Known rows, with every step that occurs:
nivel > mozo > zulut > veva: [-10.9   5.5  29.2  25.7  -4.8  57.0  30.1  -5.5 -20.1 -17.6 -18.4  -8.1
   2.8 -13.8  10.4 -30.0  -5.7  -1.5  35.3  63.0  -7.8   6.8 -20.9 -25.3
  -6.3]
mozo > zulut: [ -9.8 -21.0  -5.7  31.3 -37.1  -4.7  23.9  49.3  -2.2  23.1 -16.4   0.2
   2.7  -3.4   6.6 -30.0 -27.4  16.3  21.7  28.2 -16.1  16.4  21.3 -12.8
 -39.3]
mozo > zulut > muti > nivel: [-35.2   0.6 -19.9  -4.5 -38.9  13.0  13.7   5.9 -28.3  16.6 -16.4  -9.8
  17.0 -10.1 -16.0 -65.2 -29.7  45.4   6.3  10.9 -16.5  14.0  38.5  -4.6
 -22.6]
veva > zulut > muti > nivel: [-19.2 -15.6 -45.6  -2.2 -37.3 -23.7  11.1  -9.3 -17.6  26.5  -3.2  -3.5
  37.0 -11.7 -23.0 -39.2 -28.2  62.8  -8.4  37.7 -23.1  20.2  55.1  12.6
 -14.3]
muti > nivel: [ -6.5 -51.2 -18.7  -2.0 -37.2 -32.1 -22.8  20.0  32.2  51.4 -12.6  -6.7
  23.9  11.9 -27.2 -16.0 -14.2  28.7   5.8  18.0 -33.0  43.8  74.0 -14.5
 -14.9]
nivel > zulut > mozo: [-17.5  -9.3  20.5  32.5 -19.7   0.0  -5.0  22.8   9.9   0.9 -23.9 -33.7
  14.2   4.8   9.4   2.2   7.0   3.9  22.1  65.8   4.7 -11.4  10.6  -1.9
 -18.1]
muti > zulut > nivel > mozo > nepan: [-19.4   4.1   0.2  -8.4 -42.5  11.6  -9.0 -13.9 -29.9  19.6  20.1 -25.3
  -4.7  -1.3  -6.3   9.7 -31.4  10.3 -16.6  64.4  16.4  -7.9  42.4  -1.8
  18.5]
mozo > nepan: [  3.6 -52.0 -22.4  35.2 -25.9  -5.9  18.2  37.7   1.3  12.6   4.7  24.1
   5.2  11.6 -16.0   3.1 -19.9  17.6  -6.2  40.0 -20.4  28.2  41.0 -23.3
   7.8]
zulut > muti > nivel > mozo > nepan: [-12.5  -4.4 -19.6   2.8 -14.6  36.6  -7.0 -32.4 -12.9 -14.1   5.8  -8.0
  30.3  -0.4 -36.3 -12.1 -10.9  14.9 -17.4  50.3 -15.7   9.2  32.3 -21.0
  26.1]
nivel > nepan > mozo: [ 18.2 -14.6  -5.2  26.3  -2.1  33.2   0.5   6.6  27.2   6.2  25.4 -13.1
  13.0  -2.4 -10.0  -2.4  -8.9   1.4 -18.6  55.2 -24.3  16.6  25.2  -6.4
  14.2]
veva > zulut > muti: [ -4.7 -28.1 -42.7  27.5 -27.8  -6.3  38.7  14.0 -15.8  14.0  -4.4  13.8
  27.5  -9.1  -4.7 -38.5 -29.9  55.2 -10.2  49.3 -21.4  13.4  17.3   1.8
 -24.5]
veva > zulut > mozo: [ -4.7 -25.3 -13.4  39.3 -22.2 -18.3  12.5   6.0   0.5  -2.7 -14.1 -14.9
  32.2  -6.9   6.3  -6.4  -0.6  38.2  13.0  72.6 -14.1   3.6  29.1  10.1
 -10.6]
mozo > nepan > nivel > muti > zulut: [ -4.0  19.8 -45.6 -19.3 -13.5 -17.6  13.2  12.9 -15.6  25.5  16.9   7.0
 -14.0 -19.7 -32.1 -22.4 -30.5  17.7 -37.6  51.5  13.2   3.4  42.6  22.9
 -12.0]
muti > zulut > mozo > nepan: [-22.3 -21.4  -3.5  25.2 -25.3  -5.0   2.0   9.8 -36.3 -22.5   3.8  -6.0
  -6.2  -1.4 -14.9  -4.4  -9.1  22.0 -11.3  70.0  11.4  -7.3  39.8  10.7
  11.1]
veva > zulut > nivel > nepan: [ -8.7  -8.0 -33.5  -6.2 -38.3   5.6  18.2  10.1 -18.1  51.7  14.8 -26.5
  17.2  -3.5   7.2  -7.4 -32.0  42.0 -12.4  65.7 -19.3  16.8  54.2  12.9
  31.5]
mozo > nivel > muti: [ 11.6 -24.9 -27.8  -4.2 -12.6 -11.0   3.7  14.3  24.7  55.4  -9.2  13.8
  20.6  -3.0 -12.7 -39.4 -11.4  13.2 -34.4   5.2 -10.1  24.2   7.8 -14.7
 -38.6]
zulut > mozo > nepan > nivel > muti: [  2.7  14.8 -28.6   2.4  10.5  24.2  12.3 -15.7   7.4 -10.3  -4.8  -8.1
  14.6  -8.2 -18.9 -19.2   9.6  23.0 -20.4  54.3  -0.8   1.3  25.8  -1.1
  23.7]
nepan > mozo > zulut > veva: [-12.2  14.7  28.8  28.5  -7.2  46.9  40.0 -18.9 -24.1 -20.5   4.5   4.2
  -3.5 -24.2  14.2 -40.3 -13.7  26.3  23.9  33.6  -2.9   9.6  -5.3 -11.3
  -9.7]
veva > zulut > nivel > nepan > mozo: [ -0.9  25.5 -16.6   1.5 -27.6  21.0  13.2 -29.2 -11.4  27.6  39.4 -36.5
  21.5 -19.4  13.1  -0.4 -28.1  37.7 -19.7  65.5  -8.8   1.9  45.3  21.0
  31.9]
nepan > nivel > zulut > veva: [-19.4  11.2  15.5 -11.2  -1.9  16.0  27.8   8.1   1.5  26.1 -19.8 -13.7
 -13.4  -8.7   8.4   3.3   6.0  25.6  25.8  46.8   8.2  13.8  26.7 -10.1
   1.7]
muti > nivel > zulut > rezis: [-24.7 -24.8  -5.3 -19.8 -31.9 -27.9 -27.0  -4.0 -13.4  62.2 -18.8 -21.6
  -5.4  -9.3  -9.2 -21.0 -11.8   8.4  27.4  37.9  -7.1  17.4  30.8   2.1
 -17.6]
nepan > mozo: [ 15.2 -28.7   2.6  34.8 -15.9  -0.3  -0.5   5.3  40.4  14.9  11.5   0.7
  17.4   0.2  -3.2  -7.1 -11.6  17.9  -2.7  27.0 -19.4  20.4  28.1 -17.1
 -24.5]
muti > zulut > veva: [-17.1 -43.9   2.6   2.1 -20.7  -1.6  18.5  15.2 -24.2  18.0  -7.8  15.3
 -17.1  -1.2 -13.6 -37.6 -19.1  35.1   1.3  49.2  -5.8  25.7  26.3  -4.6
 -11.9]
nivel > zulut: [ -7.3 -21.4   2.8  26.8 -32.8 -21.3   4.0  50.8  17.6  37.2 -13.2 -10.5
   4.1   6.0   2.7   3.8 -19.2  -0.7  16.5  48.9  -3.5   7.3  19.3  -7.5
 -36.8]
veva > zulut: [  4.9 -37.7 -30.7  33.2 -34.2 -38.3  20.8  34.2   6.8  32.7  -3.1   7.4
  22.6  -5.6  -1.2  -5.5 -26.6  33.8   7.0  55.7 -23.5  22.4  38.8   5.0
 -30.6]
muti > nivel > mozo: [  2.0 -26.6  -1.8   1.2 -24.3  -6.6 -38.4  -6.2  43.5  31.5 -10.3 -29.0
  35.7   6.3 -26.0   2.9  -3.7  -1.8  10.7  45.2 -26.7  26.4  49.7 -19.6
 -11.3]

Rows:
[ -8.0  -9.5  -9.7  12.7  -0.9  18.9  11.0  -4.2   6.3 -14.4  -9.1 -14.4
   6.9   0.6  -4.2  19.7  20.6  36.1  -0.1  46.9  -1.8   8.3  56.6 -12.6
  36.8]
zulut > mozo > nepan > nivel
[-14.2  20.9  -8.7   6.3 -17.6  -7.4  18.4  30.9  -2.8  21.7   3.4 -13.2
 -10.2  -7.2   0.8  38.7  -9.9   8.8   7.3  51.5  15.8  -0.1  48.3   0.7
   5.0]
mozo > nepan > nivel > zulut
[ -6.3   8.7 -20.2  -8.7  -4.9  50.4  -9.4 -37.0   2.6  -0.5  25.0 -24.0
  27.6  -8.2 -31.6 -38.3 -11.1  31.6 -34.5  38.4 -24.6  15.7  42.3   1.5
  28.4]
zulut > muti > nivel > nepan > mozo
[ 12.7   2.3 -46.6  -4.0  -2.0   2.8  20.7  13.5  14.6  25.6   6.1  14.1
   6.1  -8.0 -26.0 -17.8 -16.7  18.1 -26.2  37.4 -10.4  20.6  33.8  -6.8
   4.7]
mozo > nepan > nivel > muti
[  1.1 -20.9 -27.0   6.7 -13.2  -1.6  19.8  24.1  13.6  21.9   2.1   7.7
  -1.7   1.1 -11.3  20.6  -6.1  30.4  -5.5  29.9 -10.8  26.2  65.2 -17.6
  17.2]
mozo > nepan > nivel
[-11.4  12.9   0.6  28.5 -15.6  56.4  27.0   3.6 -14.9 -16.4 -15.8 -14.8
  18.1 -12.6   3.7 -44.4 -20.0   6.9   8.8  49.1  -8.8 -11.0 -24.2 -20.1
 -30.2]
nivel > mozo > zulut > muti
[-17.2 -11.6  -9.3  20.6 -25.6  12.4  21.4  31.3  -6.1  19.1 -14.2  -4.5
   8.9   2.8  -2.0 -29.4 -21.9  20.8  -0.7  42.7  -2.0  -2.8  -1.9  -9.8
 -31.8]
nivel > zulut > muti
[ -9.5  30.0  22.2  21.3   7.5  79.1  40.5 -16.8 -36.6 -28.4  18.4 -10.2
  -8.8 -25.8   7.8 -35.0 -10.8  10.7   7.8  62.3  -7.2   6.1  -7.2  -0.6
  29.6]
nivel > nepan > mozo > zulut > veva
[  1.3 -24.9   6.4  -1.2 -32.0  21.7 -13.7  -7.8  32.1  44.5  -8.2 -31.7
  23.5  13.9   6.7  -2.9 -11.4  14.5   5.0  38.9 -17.1  15.9  30.2 -33.4
   0.8]
zulut > nivel > mozo
[-24.0   4.9  -1.5   0.0 -22.1  11.7  18.8  12.6 -16.6  31.9 -14.2  -6.8
   8.5  -5.5   8.1 -16.6  -8.5  25.0 -19.1  12.4  17.6  -7.2   0.4 -10.2
 -32.8]
mozo > nivel > zulut > muti
[ -9.8   5.3 -12.5  11.2  -4.8  14.4  10.3 -11.5 -22.4   3.2   0.6 -32.4
  27.4 -18.1  10.7  10.0  15.4  26.8 -21.3  69.9   1.0  -4.5  30.9  20.9
  28.1]
veva > zulut > mozo > nivel > nepan
[-32.2  16.1 -27.3 -12.3 -25.4  46.8  15.0   6.1 -40.5   9.1  -2.1 -24.2
  13.3 -11.4 -22.0 -60.4 -27.1  29.9  -9.1  39.1 -20.7  10.9  35.0   6.4
  15.6]
mozo > zulut > muti > nivel > nepan
[-16.0  30.3  44.9   4.4   0.7  28.5  17.1 -36.6 -14.4   6.9   8.1 -10.4
  -3.1 -23.3  21.5   5.8   8.6  13.0   0.4  24.7  28.5  -4.0  -5.2  -6.1
  -7.8]
nepan > mozo > nivel > zulut > veva
[-36.6  15.7  10.4  10.4 -28.2  -7.1 -20.2  -9.2 -23.5 -11.1  -3.4 -36.6
  15.3  -1.3 -14.1  17.9   2.6   7.6  15.0  66.0  12.9 -10.3  52.5  10.5
  25.4]
muti > nivel > zulut > mozo > nepan
[-31.4  -7.1  16.8 -13.5 -23.7  -3.9  -2.4  -1.5 -12.0  30.3 -15.7 -14.7
   4.2  -1.9 -12.9 -15.7  -7.2  20.1  27.8  45.3  -4.1  23.3  39.1  -4.3
   1.6]
muti > nivel > zulut > veva
[-11.8   1.3 -23.4  14.3 -13.0  -0.4   3.0  -1.3 -34.8 -18.5   7.7  -0.4
   2.1 -10.1 -29.2 -41.6 -18.6   8.8 -32.8  77.5  12.7 -13.7   8.6  21.7
  -1.1]
nivel > muti > zulut > mozo > nepan
[ 20.1   8.8 -10.6   3.7  -1.1   4.7  -1.8 -24.9  30.8  32.1  15.9   4.4
  24.9 -19.1  -7.5 -32.3  -7.7   8.7 -42.2   3.5   0.7   9.2  -0.6  -6.1
 -39.2]
nepan > mozo > nivel > muti
[ -5.6   3.6 -51.0 -36.0  -2.6  -6.4  11.3 -17.5 -45.0  38.2   8.9  12.7
 -34.1 -32.3 -26.0 -45.1 -24.5  19.7 -28.9  50.5  11.9   5.9  17.2  21.4
  -2.1]
mozo > nepan > nivel > muti > zulut > rezis
[ -0.9   3.0  11.6  35.0 -23.8  22.6   8.9  23.7   8.9   1.9 -14.0 -20.9
  13.8  -9.2   8.1 -10.0 -16.9 -15.0  27.0  55.8  -9.7  -0.2  -2.7 -16.8
 -35.0]
nivel > mozo > zulut
[-17.4   0.1 -52.2 -10.1 -23.6  11.2  11.5  -8.8 -30.4  18.8  11.1 -18.2
  33.3 -14.2 -29.5 -35.2 -26.7  47.0 -24.5  66.3 -27.9  16.7  52.4  23.4
  23.3]
veva > zulut > muti > nivel > nepan
[ -9.6 -13.3 -19.7  46.8 -20.2  -8.6  25.0  -0.3 -32.0 -28.1   4.0  -1.8
  23.1 -10.8  -0.3  10.5  -6.2  34.4   3.1  83.0  -3.8  -3.4  33.7  13.0
  22.2]
veva > zulut > mozo > nepan
[-19.7 -19.3  11.4  20.6 -18.3  29.5  45.1  20.1 -31.1   3.8 -20.5  13.7
  -8.7  -7.5   8.3 -48.0 -16.8  30.4  31.1  35.4 -14.2  23.9   4.0 -20.2
  -9.5]
mozo > zulut > veva
[ -9.6 -38.1  -2.2  10.2 -22.0 -10.6   0.9  19.8 -11.4  49.2 -21.4  -4.5
 -15.9  -6.5   8.4 -18.8 -13.1   2.1  25.5  48.7  -4.8   9.5  -6.1  -8.3
 -28.0]
nivel > zulut > rezis
[-11.8  22.7   0.7  32.3 -17.9  46.0  36.1  -8.4 -19.8 -19.8   7.1  -2.5
  11.2 -21.6   7.8 -55.3 -27.0  34.7  -2.0  20.9  -3.4  -8.1  -7.8  -7.1
 -33.2]
nepan > mozo > zulut > muti
[ -6.6 -19.7   2.9   4.7   2.0  37.9  -5.5  -2.7   3.9   7.6 -11.4 -28.4
  18.2   3.1   2.2   0.1  26.9  14.1 -24.3  42.5  -5.9   7.8  29.5  -9.8
  32.1]
zulut > mozo > nivel > nepan
[ -8.9  20.4 -21.4 -20.7  -3.0  -4.9  -8.6  -9.2   9.4  15.3 -12.0 -29.9
   3.7 -17.3 -18.1 -43.8   0.9  26.3 -22.2  57.1  10.9  -8.0  29.3  25.4
 -25.2]
nepan > nivel > muti > zulut > mozo
[-22.2  -2.3   4.1  -9.8  -8.4  18.0 -12.9  -3.8 -25.5   8.6  -0.2 -37.0
  -2.4  -8.9  -4.7  -4.9  12.2  14.2 -35.4  56.5  16.7  -8.5  36.6  19.6
  17.0]
muti > zulut > mozo > nivel > nepan
[-17.2 -34.0   3.1  17.3 -26.8 -14.8 -11.3  15.1  -4.2   2.8 -14.7 -19.6
   3.7   2.5  -9.0 -21.6  -3.1  26.3  -1.3  58.4   1.6  -0.7  36.3   8.8
 -22.3]
muti > zulut > mozo
[  2.7 -32.0 -14.7  -2.0 -10.8  17.2   2.8  26.0  11.6  44.5   0.3  -5.8
   8.5   3.9  -5.0   2.4   1.0  10.0 -30.4  26.5 -15.8  27.1  36.4 -14.2
  13.5]
mozo > nivel > nepan
[-21.8   3.1  14.2  39.5 -18.7  10.0   7.7  15.4 -22.2 -24.1  -5.9 -19.0
   5.9   1.5   3.8  19.5   1.6   0.7  12.5  77.1  15.5 -17.9  14.7   0.6
  15.2]
nivel > zulut > mozo > nepan
[ -7.2 -10.6 -16.5   7.1 -15.0  -9.5 -10.0   5.0  -2.7   5.3 -10.2 -14.6
  11.1  -6.6 -23.3 -60.0 -12.7  13.2 -22.2  66.1   1.9  -6.8   5.5  19.4
 -35.5]
nivel > muti > zulut > mozo
[-18.2  26.8  16.9   7.1 -43.0  23.6  14.8 -15.8  -9.6  26.9  12.8 -29.0
   5.6 -14.3  27.3 -29.8 -32.7  36.4  11.4   9.8   3.5  -0.7  31.2  -6.6
 -15.0]
nepan > mozo > zulut > nivel
[ 16.6  -9.2 -39.8 -11.7  -4.0  -7.0   7.8  18.5  47.3  51.1 -11.6   0.4
  14.3  -4.3 -18.7 -35.9 -11.2  22.4 -16.4  26.3 -19.6  27.7  29.1  -9.0
 -29.4]
nepan > nivel > muti
[-13.7  -4.6 -10.3 -28.1  -5.8   2.3  17.1 -14.7 -33.6  35.8  -2.4  18.7
  -9.8 -19.4 -16.7 -63.2 -14.9  25.9 -38.1  26.2  14.2  15.2  -1.6   6.3
 -25.3]
mozo > nivel > muti > zulut > veva
